Known rows, with every way that one mark hangs from another:
{W G {H {N F}}}: +0.44	-0.55	-0.34	-1.74	-0.40	-1.05	+0.94	-0.32	+0.71	+0.84	-1.23	+1.46	+0.86	-0.81	-0.72	+1.41	+1.06	+0.01	-0.64	-2.74	+0.22	+0.48	+0.05	+1.17	-0.42
{H N}: +0.32	-0.67	-0.53	-1.76	-0.21	-0.61	+0.43	-1.76	+0.20	+1.11	-0.11	+0.90	+0.56	-0.75	-1.02	+1.37	+1.21	+0.19	-0.07	-2.45	+0.69	+0.43	-0.07	+0.83	-0.21
{F Z}: -0.57	-1.17	+0.08	-2.04	+0.52	-1.07	+0.47	-2.82	+1.51	+1.06	+0.06	-0.51	-0.89	-0.58	-1.55	+1.06	+0.69	+0.54	-0.11	-1.61	+0.92	-0.31	-0.21	+1.30	-0.08
{Z {G W}}: -0.84	-1.64	+0.08	-2.27	+0.32	-0.49	+2.24	-1.81	+0.84	+1.78	+0.03	+0.14	+1.12	-0.29	-1.28	+0.75	+2.04	+1.35	-0.62	-1.22	+1.20	+0.67	+0.35	+1.10	-0.79
{H W}: +0.01	-0.66	+0.66	-1.74	+0.53	-0.73	-0.85	-4.03	+0.77	+1.59	-0.12	+0.36	-0.34	-1.07	-1.22	+1.17	+1.39	+0.03	+0.08	-1.30	+0.95	+0.32	-0.03	+0.81	-0.57
{U {H {N F}}}: +0.55	+0.04	-0.72	-0.88	-0.28	+0.03	+1.04	-2.12	+0.76	+0.77	-0.15	+2.34	+0.84	-1.12	-0.48	+1.11	+1.54	-0.09	-0.15	-2.04	-0.56	+0.65	+0.06	+1.13	+0.83
{N {F {Z G}}}: -0.52	-1.24	+0.26	-2.72	+0.84	-0.62	+1.86	-3.22	+2.75	+1.41	+0.04	+1.03	-0.29	-0.27	-1.00	+0.59	+1.37	+0.30	-0.37	-0.57	+0.26	+0.63	+0.27	+1.33	-0.15
{U {H W} N}: +0.48	+0.28	+0.16	-0.28	-0.07	+0.11	-1.39	-4.91	+0.53	+0.56	+1.29	+0.50	+0.56	-1.41	-0.74	+0.95	+1.33	-0.01	+0.52	-1.00	+1.10	+0.11	-0.14	+0.92	+0.68
{H {N {F Z}} W}: +0.18	-0.30	-0.13	-1.68	+0.39	-0.26	-0.50	-3.31	+2.69	+1.24	+0.00	+2.15	-0.21	-0.89	-0.81	+1.11	+0.63	+0.15	+0.13	-1.70	-0.13	+0.71	-0.03	+1.54	+0.00
{Z G {H {N F} W}}: +0.41	-0.69	-0.35	-2.03	+0.23	-0.04	-0.33	-4.96	+2.80	+1.67	-0.21	+3.22	+1.03	-0.52	-0.81	+1.13	+1.61	-0.02	+0.25	-1.11	+0.16	+2.15	+0.37	+1.06	-0.56
{W {G Z} {H N}}: +0.49	-1.05	-0.52	-1.64	-0.43	-1.66	-0.62	-0.12	-0.37	+0.82	-0.21	+1.31	+1.00	-0.90	-1.10	+1.61	+0.91	-0.79	+0.17	-3.13	+1.13	+0.56	+0.07	+0.27	-0.86
{W G H}: -0.20	-1.07	+0.40	-1.82	-0.01	-1.72	+0.38	-1.21	+0.12	+0.99	-0.89	-0.70	-0.19	-0.92	-1.32	+1.32	+1.06	+0.28	-0.59	-2.19	+1.37	-0.18	-0.10	+0.76	-0.78
{F {Z {G W} H}}: -1.34	-1.96	-0.37	-2.18	+0.43	-0.74	+1.48	-3.67	+3.13	+1.40	+0.05	+0.03	+0.25	+0.17	-1.88	+0.95	+1.14	+1.93	-0.22	-1.09	+1.18	+0.95	+0.15	+1.70	-0.67
{U {H {N F} {W {G Z}}}}: +1.02	-0.06	-0.16	+0.75	-0.29	-0.50	-1.78	-2.01	+0.85	+0.78	+0.19	+3.57	+1.09	-1.51	-0.74	+1.49	+1.42	-1.36	+1.17	-1.83	-0.14	+1.10	+0.24	+0.12	+0.44
{N F {H {W {G Z}}}}: +0.61	-0.40	+0.97	+0.34	+0.65	-0.86	-1.28	-2.92	+0.18	+1.41	-0.51	+1.42	-0.29	-1.33	-1.40	+1.43	+1.54	-1.71	+1.06	-1.26	+0.17	+0.35	+0.35	-0.20	+0.32
{H {N F} W}: +0.69	-0.10	-0.02	-1.62	+0.17	-0.17	-0.37	-2.99	+1.39	+1.46	-0.48	+2.54	+0.56	-1.01	-0.57	+1.26	+1.38	-0.19	-0.03	-1.76	-0.07	+0.95	+0.11	+1.18	-0.18
{F {Z G H}}: -0.80	-1.73	-0.14	-2.43	+0.58	-1.03	+0.53	-4.92	+3.02	+1.31	+0.33	+0.16	-0.51	-0.10	-1.71	+0.96	+0.92	+0.78	+0.19	-0.89	+1.22	+0.91	+0.03	+1.25	-0.43
{F {Z G}}: -0.72	-1.52	+0.19	-2.67	+0.72	-0.85	+1.08	-3.40	+2.14	+1.36	+0.90	-0.30	-0.65	-0.43	-1.32	+0.65	+1.25	+0.61	-0.12	-0.94	+1.12	+0.43	+0.08	+0.97	-0.41
{H N W}: +0.44	-0.35	-0.10	-1.54	+0.03	-0.35	-1.13	-3.29	+0.72	+1.48	+0.30	+1.34	+0.30	-1.08	-0.94	+1.32	+1.21	+0.09	+0.26	-2.16	+0.82	+0.82	-0.07	+0.91	-0.45
{G {W H} Z}: -0.46	-1.62	-0.13	-2.93	+0.20	-1.37	+1.04	-0.85	-0.22	+1.30	-0.59	+0.52	+1.16	-0.47	-1.35	+1.17	+1.38	+0.39	-0.72	-2.47	+1.20	+0.25	+0.27	+1.35	-1.24

Rows:
+0.11	-1.56	-0.09	-0.27	-0.03	-1.89	-1.08	-2.45	+0.58	+0.86	-1.13	+0.84	+0.50	-0.53	-2.05	+1.88	+1.05	-0.77	+1.00	-1.74	+1.30	+0.29	+0.05	+0.07	-0.33 -> {W {G {Z H}}}
-0.26	-1.23	+0.37	-2.10	+0.57	-0.62	-0.93	-5.97	+2.25	+1.82	+0.18	+1.02	+0.05	-0.63	-1.46	+1.06	+1.59	+0.21	+0.37	-0.64	+1.24	+1.47	+0.22	+0.80	-0.94 -> {Z G {H W}}
+0.72	-1.03	-0.84	-0.18	-0.39	-1.35	-0.47	-1.43	+1.22	+0.71	-1.50	+3.05	+1.53	-0.48	-1.45	+1.95	+1.01	-0.97	+0.97	-2.18	+0.21	+0.98	+0.17	+0.39	+0.06 -> {W {G {Z {H {N F}}}}}
-0.11	-0.74	-0.55	-1.36	+0.16	-0.73	-1.88	-5.00	+2.97	+1.10	+0.34	+1.29	-0.40	-0.72	-1.53	+1.52	+0.21	+0.64	+0.67	-2.02	+0.79	+1.06	-0.26	+1.34	-0.35 -> {F {Z {H N W}}}
-0.31	-0.85	+0.49	-0.23	+0.45	-1.31	-1.29	-4.36	+3.59	+1.04	-1.22	+1.12	-0.67	-0.60	-1.71	+1.54	+0.39	+0.27	+0.58	-0.97	+0.40	+0.45	-0.13	+1.24	-0.04 -> {N {F {Z {H {W G}}}}}
+0.41	-0.66	+0.92	+0.42	+0.55	-1.13	-2.14	-3.00	-0.43	+1.42	+0.30	+0.00	-0.59	-1.44	-1.70	+1.52	+1.39	-1.48	+1.44	-1.62	+1.03	+0.27	+0.17	-0.57	+0.11 -> {N {H {W {G Z}}}}
+0.48	+0.00	-0.06	+0.84	-0.52	-0.35	-1.86	-2.78	+0.68	+0.87	+0.75	+1.23	+0.33	-1.70	-0.95	+1.44	+1.17	-0.06	+0.80	-2.16	+0.67	+0.76	-0.14	+0.19	+0.32 -> {U {H N {W G}}}
+0.44	-0.44	+0.13	-0.17	-0.27	-0.73	-1.62	-2.16	+0.73	+1.25	+0.01	+1.01	+0.33	-1.23	-1.19	+1.60	+1.10	+0.00	+0.53	-2.26	+1.00	+0.63	-0.14	+0.26	-0.33 -> {H N {W G}}
+0.07	-0.34	+0.72	+0.63	+0.02	-0.71	-1.68	-3.33	+0.77	+1.04	+0.35	+0.21	-0.36	-1.65	-1.26	+1.26	+1.36	-0.05	+0.67	-1.36	+0.82	+0.20	-0.11	+0.32	+0.23 -> {U {H {W G}}}
+0.45	+0.25	+0.44	-0.46	+0.33	+0.15	-1.09	-4.89	-0.20	+1.09	+1.00	-0.69	-0.25	-1.26	-1.09	+1.10	+1.27	-0.24	+0.59	-1.23	+1.20	-0.13	-0.08	+0.44	+0.67 -> {U {N {H W}}}
+0.58	-0.37	-0.22	+0.06	-0.30	-0.71	-1.33	-3.36	+2.23	+1.14	-1.38	+2.65	+0.84	-0.79	-1.22	+1.80	+0.90	-0.04	+0.63	-1.85	+0.12	+1.15	+0.01	+0.84	-0.13 -> {Z {H {N F} {W G}}}
-0.47	-1.13	-0.21	-1.88	+0.56	-1.15	+0.76	-3.99	+3.06	+0.94	-1.36	+1.07	-0.48	-0.23	-1.62	+1.27	+0.55	+0.50	-0.01	-1.23	-0.02	+0.25	-0.09	+1.88	+0.16 -> {N {F {Z H}}}
-1.34	-1.79	-0.04	-3.69	+0.52	-0.86	+2.21	-1.99	+2.15	+1.46	+0.52	-0.53	+0.14	-0.26	-1.18	+0.54	+1.19	+1.86	-1.19	-1.71	+1.43	+0.66	+0.20	+1.91	-1.25 -> {F {Z {G {W H}}}}
+0.31	-1.04	+0.83	-0.23	+0.27	-1.46	-2.16	-2.47	+0.29	+1.33	-0.20	+0.96	+0.12	-1.08	-1.54	+1.55	+1.27	-1.09	+1.09	-1.42	+1.37	+0.30	+0.12	-0.06	-0.55 -> {H {W {G Z}}}
-0.67	-1.22	-0.69	-2.29	+0.19	+0.09	+2.60	-1.24	+2.71	+1.39	+0.20	+1.96	+1.29	-0.02	-0.84	+0.75	+1.32	+1.48	-0.69	-1.70	+0.18	+1.19	+0.34	+1.80	-0.21 -> {H {N {F {Z {G W}}}}}
-0.37	-0.95	-0.77	-2.77	-0.39	-0.63	+1.58	-0.38	+0.23	+1.22	-0.43	+0.58	+1.34	-0.56	-0.91	+1.19	+1.11	+1.59	-1.27	-3.29	+0.85	+0.63	+0.01	+1.71	-0.98 -> {G {W {H N}}}
+0.66	+0.49	+0.45	+1.12	-0.23	-0.02	-1.05	-3.55	+1.04	+0.33	+0.16	+1.35	+0.87	-1.43	-0.68	+1.14	+1.32	-0.34	+0.51	-0.76	+0.42	+0.01	-0.03	+0.75	+1.11 -> {U {H {W G}} {N F}}
-0.52	-1.01	+0.18	-1.61	+0.62	-1.07	-1.62	-5.76	+2.97	+1.26	-0.11	+0.30	-1.10	-0.64	-1.84	+1.35	+0.36	+0.62	+0.57	-1.25	+0.99	+0.59	-0.25	+1.42	-0.45 -> {F {Z {H W}}}
-0.02	-1.47	-1.31	-1.24	-0.36	-0.78	+0.15	-1.70	+0.73	+1.11	-0.67	+2.27	+2.00	-0.17	-1.68	+1.78	+1.10	+0.49	+0.43	-2.66	+0.88	+1.11	+0.19	+1.13	-0.54 -> {G W {Z {H N}}}
+0.71	+0.32	-0.26	-0.71	-0.03	+0.26	-0.57	-3.56	+1.32	+1.09	+0.19	+2.80	+0.56	-1.46	-0.37	+1.08	+1.43	-0.23	+0.21	-1.69	-0.45	+1.07	+0.08	+1.13	+0.46 -> {U {H {N F} W}}
-1.16	-1.56	+0.02	-3.76	+0.71	-0.62	+2.98	-1.81	+2.75	+1.47	-0.33	+0.64	+0.47	-0.06	-0.87	+0.45	+1.36	+1.58	-1.52	-1.36	+0.52	+0.71	+0.36	+2.32	-0.97 -> {N {F {Z {G {W H}}}}}
-1.17	-1.72	-0.33	-2.22	+0.60	-0.55	+2.27	-3.39	+3.71	+1.42	-0.78	+1.31	+0.63	+0.30	-1.59	+0.87	+1.26	+1.68	-0.52	-0.82	+0.36	+1.08	+0.30	+1.98	-0.33 -> {N {F {Z {G W} H}}}
-0.43	-1.14	+0.32	-2.27	+0.97	-0.55	-0.28	-6.19	+4.14	+1.64	-0.05	+1.84	-0.45	-0.29	-1.30	+0.87	+1.06	+0.32	+0.24	-0.17	+0.36	+1.37	+0.24	+1.51	-0.46 -> {N {F {Z G {H W}}}}
-0.54	-1.46	-1.07	-1.90	-0.28	-0.16	+1.44	-2.49	+1.73	+1.51	-0.07	+1.53	+1.88	-0.13	-1.39	+1.26	+1.64	+1.59	-0.24	-2.04	+1.03	+1.68	+0.28	+1.21	-0.70 -> {Z {G W} {H N}}
+0.53	+0.18	+0.04	-0.80	+0.25	+0.00	+1.28	-3.16	-0.15	+0.76	-0.25	-0.07	+0.32	-0.81	-0.91	+1.04	+1.46	-0.41	+0.00	-1.19	+0.12	-0.41	+0.05	+0.94	+1.27 -> {U {N F H}}
+0.18	-1.04	-0.87	-2.77	-0.13	-0.68	+1.72	+0.17	+0.33	+1.18	-1.02	+3.00	+2.09	-0.39	-0.73	+1.24	+1.39	+0.21	-0.77	-2.97	+0.06	+0.87	+0.42	+1.68	-0.90 -> {G {W {H {N F}}} Z}
+0.96	-0.50	+0.08	-0.18	-0.06	-0.87	-1.52	-1.43	+0.86	+1.18	-0.56	+3.28	+1.17	-1.02	-0.96	+1.67	+1.28	-1.36	+0.90	-1.94	+0.26	+0.98	+0.26	+0.14	-0.21 -> {H {N F} {W {G Z}}}
-0.15	-0.79	-0.81	-2.85	-0.23	-0.38	+2.40	+0.09	+0.81	+1.20	-1.27	+1.83	+1.61	-0.47	-0.63	+1.15	+1.31	+1.26	-1.45	-2.87	-0.08	+0.67	+0.23	+2.16	-0.75 -> {G {W {H {N F}}}}
+0.96	+0.17	+0.33	+1.10	-0.12	-0.41	-1.75	-3.20	+0.57	+0.27	+0.38	+2.39	+1.30	-1.32	-0.79	+1.25	+1.36	-1.33	+1.18	-0.80	+0.53	+0.23	+0.19	+0.21	+1.00 -> {U {H {W {G Z}}} {N F}}
-0.53	-1.14	+0.47	-0.15	+0.32	-1.48	-2.11	-4.64	+2.98	+1.04	-0.45	-0.23	-0.98	-0.74	-2.05	+1.60	+0.27	+0.53	+0.82	-1.33	+1.28	+0.32	-0.31	+0.97	-0.25 -> {F {Z {H {W G}}}}
+0.32	-0.10	+1.09	+0.31	+0.55	-0.58	-0.60	-3.21	+0.56	+1.52	-0.78	+0.22	-0.73	-1.37	-1.25	+1.32	+1.53	-0.64	+0.42	-1.25	+0.04	+0.12	+0.14	+0.32	+0.52 -> {N F {H {W G}}}
+0.73	-0.74	+0.04	-0.07	-0.17	-1.08	-2.33	-1.73	+0.20	+1.16	+0.25	+2.00	+0.91	-1.19	-1.27	+1.71	+1.11	-1.11	+1.25	-2.23	+1.11	+0.80	+0.09	-0.20	-0.47 -> {H N {W {G Z}}}
+0.03	-0.39	-0.11	-1.52	+0.26	-0.50	+1.06	-2.92	+1.92	+0.40	-0.22	+0.67	+0.28	-0.27	-0.93	+0.94	+0.70	+0.27	-0.16	-0.99	+0.47	-0.57	-0.13	+1.72	+0.80 -> {U {N {F Z}}}
